Each row comes from the steps of one walk. Every step used is in the known rows, and no mark comes twice. Write the walk behind each row, first mark first.
Known rows:
tana-fuvov: [-30.1 -21.3   2.2  35.0   2.3  -8.2 -40.6  27.2  -9.5 -15.8   5.6  32.1
 -23.6 -33.0  -4.0 -25.9 -28.0  24.1  -4.4 -18.9  31.7   5.7  31.8]
fuvov-likosa: [-31.0  -8.7 -11.1  13.7 -18.9 -28.5 -45.3  -4.5   1.9 -10.7  14.8  20.5
 -25.3 -35.0   3.6 -25.0 -17.8  -2.9 -16.2 -16.9  38.7   6.2  52.5]
tana-kisoz: [-30.2 -18.9 -14.3  11.8 -16.8 -33.5 -36.7  27.9 -22.0 -25.4   1.9  42.0
 -14.0 -21.6  15.9 -26.0 -24.2   9.2  11.7  -1.7  39.4   2.6  59.8]
gilane-zitelo-tana: [ -2.6  -3.8 -11.8  48.0  -5.4 -25.5 -66.3   7.4 -23.5  -2.1  18.3  25.7
 -44.4 -14.2 -17.4 -23.0  15.3   5.3   1.8  -5.7  18.1  26.8  28.4]
gilane-zitelo-tana-kisoz-likosa: [ 14.7   5.3 -21.0  39.7   5.7 -50.7 -74.6  33.2 -46.4 -28.8  43.3  41.6
 -36.0   0.4   6.2 -40.0  44.1  16.5  36.6   3.6  36.9  33.9  31.3]
zitelo-tana: [-12.4 -24.8  -6.5  45.2  -2.9 -27.5 -47.1   5.9 -15.9   2.0  12.1  28.1
 -25.9 -19.3  -5.6  -6.4  -1.8  20.1  -8.2  -4.0  27.6   7.9  42.6]
likosa-sonab-tana-kisoz: [-40.9 -16.3   9.3  30.3  -5.1 -11.9 -30.9  52.1 -50.2 -60.0  -1.7  16.3
 -15.4  32.7  28.1 -19.5  -7.3   5.8  23.7  -7.4  20.8   8.2  78.6]
gilane-zitelo-tana-kisoz: [ -6.1   3.0 -12.2  41.4   0.5 -20.9 -70.7  26.4 -22.0 -17.1  29.9  38.8
 -37.6  -6.3   9.6 -35.8  18.5   5.4  26.7  -1.9  32.3  22.4  47.1]
nekon-likosa: [-20.1 -28.0 -16.6  23.1 -33.8 -34.4 -34.9 -16.1 -29.4   1.2  -5.1  16.2
 -26.3 -13.7 -15.5  -6.1  -0.7  -7.0 -20.9  18.6  23.6   1.4  40.8]
sonab-tana-fuvov-likosa-tega: [-45.9  -0.8  29.0  39.0  19.5  15.2 -41.4  40.7  -9.9 -50.9  30.5 -17.1
 -42.0   4.2  22.6 -35.9  10.6  28.9  15.7 -36.3  34.2   2.7  38.0]
sonab-tana-kisoz-likosa-tega: [-22.0 -10.6  -3.1  25.6   1.1 -49.8 -36.0  59.7 -65.9 -72.7  18.9   7.2
 -26.2  28.9  16.1 -26.0  32.1  37.1  40.5  -1.6  32.6  17.9  43.1]
nekon-likosa-sonab: [-22.4 -15.6  -9.4  18.3 -25.4 -23.8 -39.1  -1.7 -38.0 -23.9  -8.6   9.7
 -24.9  12.7  -8.6  -8.8   1.4  -8.8  -6.5   1.6   9.8   8.6  53.3]
gilane-zitelo-tana-fuvov: [ -5.0   0.0   3.2  61.5  19.1   4.3 -71.0  28.0 -10.2  -5.9  30.8  27.3
 -47.0 -18.9  -7.7 -37.2  14.6  17.8  11.4 -16.7  25.1  23.5  17.4]
sonab-tana: [-31.8 -33.9   2.8  42.6 -19.0 -28.7 -26.9  17.2 -39.5 -19.0  -8.6   8.7
 -22.1  -4.1  -8.2  -3.9 -10.5   8.0 -16.1   5.8  22.2   7.3  47.2]
tega-tana-kisoz: [-58.2 -27.9 -17.8   7.8 -22.2 -41.9 -56.1  24.1 -26.3 -16.6   0.6  16.2
 -37.3 -17.6  36.3 -22.5 -19.7  -0.2   4.6   9.7  44.3   3.3  67.7]
zitelo-tana-kisoz: [-15.9 -19.8  -7.8  38.7   2.4 -23.4 -51.2  27.0 -14.9 -12.6  23.8  44.8
 -18.7 -10.4  24.2 -21.0   1.3  19.5  17.5  -1.6  46.9   3.5  61.4]
tega-tana: [-53.6 -33.4 -17.2  16.1 -28.5 -47.1 -52.6   4.0 -25.2  -4.7 -11.1   3.3
 -41.4 -24.7   6.9  -9.9 -24.2  -1.3 -22.8   8.1  27.7   7.8  49.3]
likosa-sonab: [-28.8 -15.5  -7.5  18.4 -13.3 -23.6 -39.1  22.1 -26.6 -39.1 -11.0  22.0
 -21.0  -2.3  -9.0 -12.7 -24.1   6.0  -2.9 -20.1   8.0  13.6  56.3]
gilane-zitelo-tana-nekon: [ 13.0  -1.0  -1.2  44.0  14.7 -13.6 -40.4  20.3 -29.1  15.2  33.1  34.3
 -42.8 -11.5  -7.0 -20.4  -0.1  12.7   4.9   6.6  17.9  15.9  17.4]
kisoz-tana: [-14.0 -20.0 -28.2  33.5  -1.8 -25.9 -29.2  26.5 -38.7  -8.3   0.2  29.6
 -23.9 -28.4 -24.1 -24.6  -9.4   3.3   6.3  -2.9  27.8   5.4  51.3]
kisoz-likosa: [ -6.5 -23.1 -24.0  22.5 -19.7 -66.9 -39.5  15.0 -42.4 -23.7   6.8  31.7
 -19.2 -21.7 -17.2 -18.3   0.7  20.6  -7.6   0.6  29.9  21.1  27.5]
sonab-tana-nekon-likosa: [-15.7 -33.9   7.6  38.5 -10.6 -11.9   1.3   9.5 -55.3  11.2   8.7   2.4
 -25.4  16.0   2.2   3.7  -1.3   2.3 -17.6  38.9  22.2 -11.8  32.3]

Which walk is each row?
[-18.7 -21.9  14.3  30.3   1.7  -9.3  -2.8  22.1 -60.8 -17.1   9.8 -15.2
 -39.5  32.3   1.0   1.0  12.1  20.5   5.7  22.7  13.5 -10.5  26.8]	sonab-tana-nekon-likosa-tega
[-42.1  -6.2  13.4  31.5  -7.8  -7.3 -40.5  21.4 -27.5 -46.3   9.8  -7.0
 -26.1  19.4  18.2 -17.4  -2.6  -6.2  -2.7 -19.7  17.3  12.3  67.8]	fuvov-likosa-sonab-tana
[ 14.1  10.5   1.4  39.8  13.5   2.1 -44.4  10.8 -46.0   1.4  30.9  13.3
 -47.6  34.3  -2.4 -15.9  28.2  -3.4  13.8  13.2   3.3  12.9  25.0]	gilane-zitelo-tana-nekon-likosa-sonab
[-59.3 -16.2   5.4  21.4   7.9 -11.7 -60.3  41.0 -17.5 -35.6   4.6 -14.3
 -59.4 -11.3  14.9 -27.1  -7.3  31.7   8.1 -23.4  27.1   7.0  34.6]	likosa-tega-tana-fuvov
[-31.5 -23.2   6.9  39.8 -22.3 -12.3 -28.9   9.7 -58.4 -32.1 -10.3  -9.2
 -27.3  38.7  -2.0  -0.6  15.3  -9.2  -6.5  13.4   6.5   6.2  56.9]	nekon-likosa-sonab-tana
[-25.1 -15.3  -9.2  13.8 -20.1 -30.6 -38.0   0.3 -31.4 -26.1  -2.9  -3.3
 -41.0   1.2 -17.4  -7.0  16.7  11.9  -1.0  -0.9  16.9   4.4  37.5]	nekon-likosa-tega
[-41.4 -13.9  21.0  47.4   7.5  11.9 -40.1  27.1  -5.0 -21.4  27.1   2.7
 -29.0 -12.7  21.4 -33.5  -5.9  11.5  -4.7 -18.8  43.0   1.9  41.4]	sonab-tana-fuvov-likosa
[-39.1 -19.4  -3.6   7.9 -10.2 -20.0 -32.0   6.6 -51.0  -0.3   1.5  -9.2
 -45.6  24.7  22.9  -2.9 -11.7 -10.3  -8.4  25.1  13.5  -7.0  46.4]	tega-tana-nekon-likosa-sonab
[-39.1 -22.0 -28.4   8.5 -18.4 -72.4 -62.8  28.6 -49.4 -28.3  14.1  19.6
 -34.1  -8.6  31.0 -27.9   6.7  14.0  13.0  16.6  49.8  16.0  52.4]	tega-tana-kisoz-likosa
[-21.7  -4.2  12.8  51.1  24.4  12.7 -62.0  15.0  17.8  -2.2  48.6  22.0
 -33.5 -26.1  22.8 -36.2   5.2  24.2   1.3 -30.5  50.6   0.4  39.7]	zitelo-tana-fuvov-likosa
[-36.8 -17.6 -21.5   8.7 -12.3 -72.4 -63.3  23.8 -52.1 -43.1   6.8 -14.2
 -56.0  -0.6   0.9 -15.8  18.7  28.5   7.1  -1.6  23.4  23.7  29.0]	kisoz-likosa-tega-tana
[-34.7  -5.5   5.2  27.9   4.4   1.7 -51.1  15.0  12.6 -15.7  28.2  21.3
 -29.3 -36.2  16.6 -40.0 -18.4  11.2  -5.9 -29.6  45.3   1.3  40.8]	tana-fuvov-likosa
[  0.3  -8.2 -17.4  20.6  17.0  -7.1  -4.9  31.0 -57.2  -6.9  20.9   3.0
 -41.6   6.5 -17.4 -18.7  15.4  15.1  27.1  11.6  18.3 -11.0  29.1]	kisoz-tana-nekon-likosa-tega
[-11.8 -13.3  -0.2  14.2  -5.0 -10.3 -13.5  13.1 -45.1  -8.3   5.2  16.5
 -23.8  18.4   1.4  -7.5 -13.0   0.3  -1.9  14.2   9.8  -5.9  39.3]	tana-nekon-likosa-sonab
[-39.5 -20.4  26.4  51.1  11.9  15.0 -32.4  53.0 -38.0 -51.0   0.7   3.4
 -23.4  20.6   9.3 -20.9 -11.9  21.0   6.2 -22.4  14.1   9.1  47.6]	likosa-sonab-tana-fuvov
[-44.9 -17.3  -2.2   2.4   3.5 -30.7 -30.9  29.8 -35.9 -16.5   5.9  -9.3
 -53.4  -3.8  15.9  -9.7 -23.2  23.4   3.3   3.2  20.7  -1.5  33.6]	likosa-tega-tana-nekon
[-14.3 -20.0   8.1  59.6  20.6   2.1 -52.4  25.8  -2.7  -2.4  28.3  31.1
 -30.2 -21.1   4.9 -21.8  -2.2  35.2   3.4 -19.5  37.4   1.5  31.9]	zitelo-tana-fuvov
[  3.0 -13.2   7.3  37.8  14.9  -0.3 -25.0  10.8 -39.7   5.1  26.8  16.8
 -28.9  29.8   9.3  -1.9   7.7  12.0   5.5  13.7  13.5  -8.9  40.0]	zitelo-tana-nekon-likosa-sonab
[-17.8 -25.5  -9.6  34.2 -10.9 -54.6 -34.3  44.9 -64.0 -45.8  17.1  27.0
 -13.8  13.2  16.8 -22.4  18.2  21.9  18.1  15.4  42.3  16.4  47.2]	sonab-tana-kisoz-likosa
[ 15.9  -2.2  -3.1  44.0   3.2 -11.2 -41.0  -2.9 -39.6  26.0  33.9  18.8
 -49.7   4.9  -7.1 -16.2  26.5  -2.3  -0.6  28.3  17.7   7.4  12.7]	gilane-zitelo-tana-nekon-likosa
[-61.9 -13.9 -11.7   1.4  -9.2 -37.9 -58.9  37.6 -31.2 -45.9   5.2  -1.1
 -51.2  -0.8  31.4 -25.5  -5.4  17.4  26.5  -7.7  35.5   6.1  64.0]	likosa-tega-tana-kisoz
[ -9.0 -24.1  -5.2  17.1 -14.8 -22.5  -7.6  -3.5 -35.1  17.8   7.5  25.3
 -24.5 -10.5  -3.9  -4.3 -14.4   3.1 -16.5  28.7  26.0  -9.5  28.3]	tana-nekon-likosa
[-39.4   6.6  11.3  19.8  18.1   5.0 -52.8  32.0   9.8 -42.2  33.5   2.8
 -42.2 -22.0  13.4 -42.3  -4.2  27.3  15.9 -47.0  36.2   4.2  35.2]	tana-fuvov-likosa-tega
[-35.7 -31.5 -10.1  11.7 -20.3 -31.5 -28.4  -8.1 -39.6  25.2   4.7  -4.2
 -45.9  -4.5  15.7  -1.1 -12.8  -5.3 -23.0  41.5  29.9 -13.4  32.9]	tega-tana-nekon-likosa
[-19.8 -14.7  14.9  51.1  17.9 -13.1 -38.3  58.6 -60.3 -61.0  17.4   5.8
 -23.6  29.5   5.4 -28.5  15.6  31.9  17.8 -17.5  17.7  21.4  32.4]	kisoz-likosa-sonab-tana-fuvov
[-33.8   3.0  -2.8  10.1  -9.9 -16.4 -49.7   8.5  -7.6 -37.6  12.1  13.5
 -24.8  -7.3  10.7 -27.3 -14.2  -4.3  -1.0 -31.6  20.2  14.3  65.2]	fuvov-likosa-sonab
[-66.0   0.8   9.8  18.0   8.2   4.1 -72.7  27.1  -1.4 -33.4  23.4 -10.2
 -50.7  -5.3  41.8 -39.2 -13.1   1.9   1.0 -33.2  32.8   5.6  57.1]	tega-tana-fuvov-likosa-sonab
[-27.1  11.8  -3.6  34.4  33.8  22.7 -48.3  51.0 -11.4 -37.5  35.2  14.5
 -29.7 -10.5  12.7 -54.3  -0.9   5.5  30.3 -45.4  30.8   5.8  59.2]	kisoz-tana-fuvov-likosa-sonab
[-52.3 -20.6 -14.1   9.3 -26.2 -39.3 -57.3  -4.1 -38.7 -18.0  -6.1 -30.1
 -62.2   8.5   4.1  -4.2  18.5   2.9  -7.5  14.3  20.4   2.3  41.7]	nekon-likosa-tega-tana
[-12.4 -12.8  -0.8   9.6  -0.8 -20.5 -11.9  13.8 -38.8  -9.8  10.5   4.9
 -36.7   7.2  -7.2  -6.1   1.6  18.5   4.0  10.7  17.5  -8.6  24.1]	tana-nekon-likosa-tega
[-56.2 -15.2 -13.1   2.0 -20.4 -34.7 -57.6  14.7 -37.5 -32.1   3.2 -14.6
 -56.2  16.7  31.1 -20.4  21.4   2.3  20.3  14.2  36.5  -5.7  60.7]	nekon-likosa-tega-tana-kisoz
[-16.5 -17.2 -14.7  45.2  21.4   4.7 -32.2  46.8 -27.7 -11.8  15.9  29.7
 -25.8 -32.6 -12.6 -39.7  -9.5  18.5  17.9 -20.9  34.6   1.4  39.5]	kisoz-tana-fuvov
[-30.5  -5.0  22.6  27.5  13.8   3.0 -15.0  33.8 -33.0 -30.2  25.9   0.8
 -24.1  24.5  29.9 -17.5 -17.7   4.7   2.4  -8.1  19.5   1.4  54.1]	fuvov-likosa-sonab-tana-nekon
